What can hang from each mark:
j_905: j_871
j_334: j_567 j_871
j_871: j_98 j_334 j_427 j_905
j_427: j_871
j_626: j_108 j_871
j_98: j_871
j_108: j_626
j_567: j_334

Known rows, with every way that one mark hangs from another:
[j_905 [j_871 j_98 [j_334 j_567]]]: [-55 175 22 -26 30 -26 85 162 -133 53 9 -57 -187 -15 -27 -25 8 -163 -47 -2]
[j_871 j_98 j_334 j_427 j_905]: [-105 90 350 16 32 -86 64 -24 -114 24 -148 -115 -459 -68 -55 -66 -17 -207 -54 -17]
[j_905 [j_871 [j_334 j_567] j_427]]: [-80 162 77 -79 36 -65 47 106 -109 46 24 4 -230 -4 -6 -27 -7 -196 -31 41]
[j_871 j_98 [j_334 j_567] j_427 j_905]: [-73 86 161 -19 22 -36 63 36 -102 33 -81 -118 -427 -104 -17 -55 -20 -244 -68 1]
[j_905 [j_871 j_98 [j_334 j_567] j_427]]: [-74 169 126 -21 31 -46 73 129 -114 25 -15 -53 -317 -33 -65 -38 15 -254 -51 5]
[j_108 [j_626 [j_871 j_98 [j_334 j_567] j_427]]]: [-41 81 59 -35 -36 -41 60 88 -45 63 9 -141 -432 -6 144 -40 -132 -167 -50 -5]
[j_871 j_98 [j_334 j_567] j_905]: [-53 89 61 -20 25 -27 80 62 -112 66 -57 -129 -307 -78 22 -42 -28 -153 -64 -7]
[j_108 [j_626 [j_871 j_334 j_427 j_905]]]: [-97 69 262 -37 -20 -118 25 -9 -41 51 -56 -120 -484 -4 125 -66 -133 -129 -40 6]
[j_108 [j_626 [j_871 j_905]]]: [-81 50 80 5 -97 -100 44 41 46 79 -41 -94 -272 20 179 -96 -188 -17 -55 -24]
[j_334 j_567 [j_871 j_98 j_427 j_905]]: [-85 45 66 59 -60 -33 7 37 -6 13 -80 -123 -211 -123 32 -99 -68 -185 -75 44]
[j_427 [j_871 j_98 [j_334 j_567]]]: [-45 108 72 -28 22 -58 86 194 -53 53 -8 -36 -207 10 19 -43 6 -106 -22 28]
[j_108 [j_626 [j_871 j_98 j_427 j_905]]]: [-98 44 212 58 -103 -94 60 22 54 28 -105 -134 -489 -17 82 -113 -163 -157 -84 -55]
[j_626 j_108 [j_871 [j_334 j_567] j_427 j_905]]: [-58 36 107 -69 -43 -58 44 -52 12 69 -23 -110 -551 -73 171 -71 -172 -164 -62 27]
[j_334 j_871]: [-77 45 34 25 -46 -65 -34 10 -44 79 -21 -30 53 9 154 -74 -94 49 -2 68]
[j_98 [j_871 j_334 j_427 j_905]]: [-115 144 368 14 37 -93 61 -60 -133 40 -153 -64 -365 -18 -65 -47 -3 -263 -43 8]
[j_567 j_334]: [-42 103 -82 -45 -51 -64 49 27 -29 116 8 66 10 -40 142 -71 -108 -47 -43 37]
[j_334 j_567]: [-45 63 -138 -49 -39 -28 49 76 -25 109 34 13 -35 -2 148 -57 -111 -18 -38 18]
[j_334 j_567 [j_871 j_98 j_427]]: [-64 51 -1 40 -58 -14 -2 49 -19 35 -31 -81 -126 -67 80 -80 -76 -125 -45 53]
[j_108 [j_626 [j_871 j_98 [j_334 j_567] j_905]]]: [-39 83 20 -15 -30 -41 77 94 -60 70 -15 -187 -410 -48 137 -48 -129 -136 -68 -22]
[j_427 j_871]: [-90 70 127 -6 -36 -121 49 135 45 63 -22 59 -86 74 59 -89 -58 7 -8 26]
[j_626 j_108]: [-60 56 42 -17 -78 -61 -6 11 -5 76 -42 -58 -173 86 168 -94 -206 89 -3 -17]

Rows:
[-63 94 48 40 -68 -51 0 -7 -37 42 -55 -23 -66 -99 82 -96 -77 -158 -52 69]	[j_567 [j_334 [j_871 j_98 j_427]]]
[-66 104 147 -11 20 -82 90 178 -44 32 -63 -83 -313 -44 -31 -62 11 -170 -52 16]	[j_427 [j_871 j_98 [j_334 j_567] j_905]]
[-105 165 300 12 36 -80 66 60 -130 11 -78 -46 -350 12 -100 -48 29 -218 -38 -14]	[j_905 [j_871 j_98 j_334 j_427]]
[-97 101 323 23 27 -116 78 126 -58 22 -121 -79 -343 -13 -66 -74 22 -125 -37 1]	[j_427 [j_871 j_98 j_334 j_905]]
[-52 88 93 -33 25 -29 62 57 -116 52 -41 -73 -319 -54 27 -35 -30 -183 -43 10]	[j_871 j_98 [j_334 j_567] j_427]
[-86 38 337 24 -42 -80 70 -85 -17 31 -124 -166 -670 -68 86 -89 -138 -172 -66 -29]	[j_626 j_108 [j_871 j_98 j_334 j_427 j_905]]
[-46 51 65 0 -14 -31 135 19 -45 99 -24 -104 -406 -117 109 -40 -47 -185 -100 -1]	[j_626 [j_871 j_98 [j_334 j_567] j_905]]
[-79 91 110 56 -68 -69 5 -26 -21 26 -104 -65 -186 -149 25 -116 -66 -215 -80 59]	[j_567 [j_334 [j_871 j_98 j_427 j_905]]]
[-83 86 274 6 30 -74 54 -5 -125 47 -94 -78 -346 -15 -1 -47 -25 -156 -28 -5]	[j_871 j_98 j_334 j_427]
[-116 43 245 92 -54 -73 -1 -25 -22 6 -139 -112 -256 -82 3 -112 -57 -143 -61 24]	[j_334 [j_871 j_98 j_427 j_905]]
[-57 168 -25 -80 38 -48 57 137 -135 80 47 -4 -119 9 32 -12 -11 -114 -28 35]	[j_905 [j_871 [j_334 j_567]]]
[-70 106 94 -66 33 -96 62 161 -36 59 -15 -23 -238 -29 28 -55 -14 -116 -29 55]	[j_427 [j_871 [j_334 j_567] j_905]]
[-65 147 75 -21 39 -31 74 29 -137 86 -71 -81 -221 -35 16 -21 -21 -216 -53 16]	[j_98 [j_871 [j_334 j_567] j_905]]
[-106 68 232 62 -50 -115 86 139 41 18 -114 -40 -270 4 -50 -118 -30 -101 -58 -23]	[j_427 [j_871 j_98 j_905]]
[-76 10 103 13 -110 -82 54 -63 83 87 -55 -76 -374 -15 203 -112 -213 -5 -59 -24]	[j_626 j_108 [j_871 j_905]]
[-93 7 246 62 -124 -75 71 -74 94 32 -121 -128 -583 -54 97 -131 -182 -152 -92 -54]	[j_626 j_108 [j_871 j_98 j_427 j_905]]
[-107 89 311 -34 45 -102 29 -45 -100 48 -107 -57 -376 -40 13 -58 -31 -159 -35 20]	[j_871 j_334 j_427 j_905]
[-60 95 13 61 -73 -54 16 8 -37 53 -82 -76 -51 -133 68 -102 -74 -128 -75 53]	[j_567 [j_334 [j_871 j_98 j_905]]]
[-87 142 173 -24 34 -42 69 3 -114 47 -89 -76 -340 -47 -31 -33 -17 -300 -57 22]	[j_98 [j_871 [j_334 j_567] j_427 j_905]]
[-84 86 252 18 33 -65 67 5 -124 57 -126 -123 -337 -51 -12 -55 -16 -120 -48 -25]	[j_871 j_98 j_334 j_905]
[-62 41 264 5 -46 -72 60 -66 -26 53 -74 -129 -557 -7 131 -69 -149 -114 -38 -19]	[j_626 j_108 [j_871 j_98 j_334 j_427]]
[-88 90 75 4 -63 -84 -22 -49 -10 45 -57 -7 -103 -131 93 -109 -92 -161 -60 99]	[j_567 [j_334 [j_871 j_427 j_905]]]
[-91 75 313 13 -28 -95 56 13 -62 31 -107 -168 -566 -25 63 -74 -113 -187 -61 -34]	[j_108 [j_626 [j_871 j_98 j_334 j_427 j_905]]]
[-65 38 183 -31 -31 -88 50 -76 -17 87 -59 -113 -454 -22 186 -70 -165 -40 -36 2]	[j_626 j_108 [j_871 j_334 j_905]]
[-76 81 155 -31 -20 -101 35 18 -55 85 -38 -129 -367 7 166 -53 -141 -47 -32 0]	[j_108 [j_626 [j_871 j_334 j_905]]]
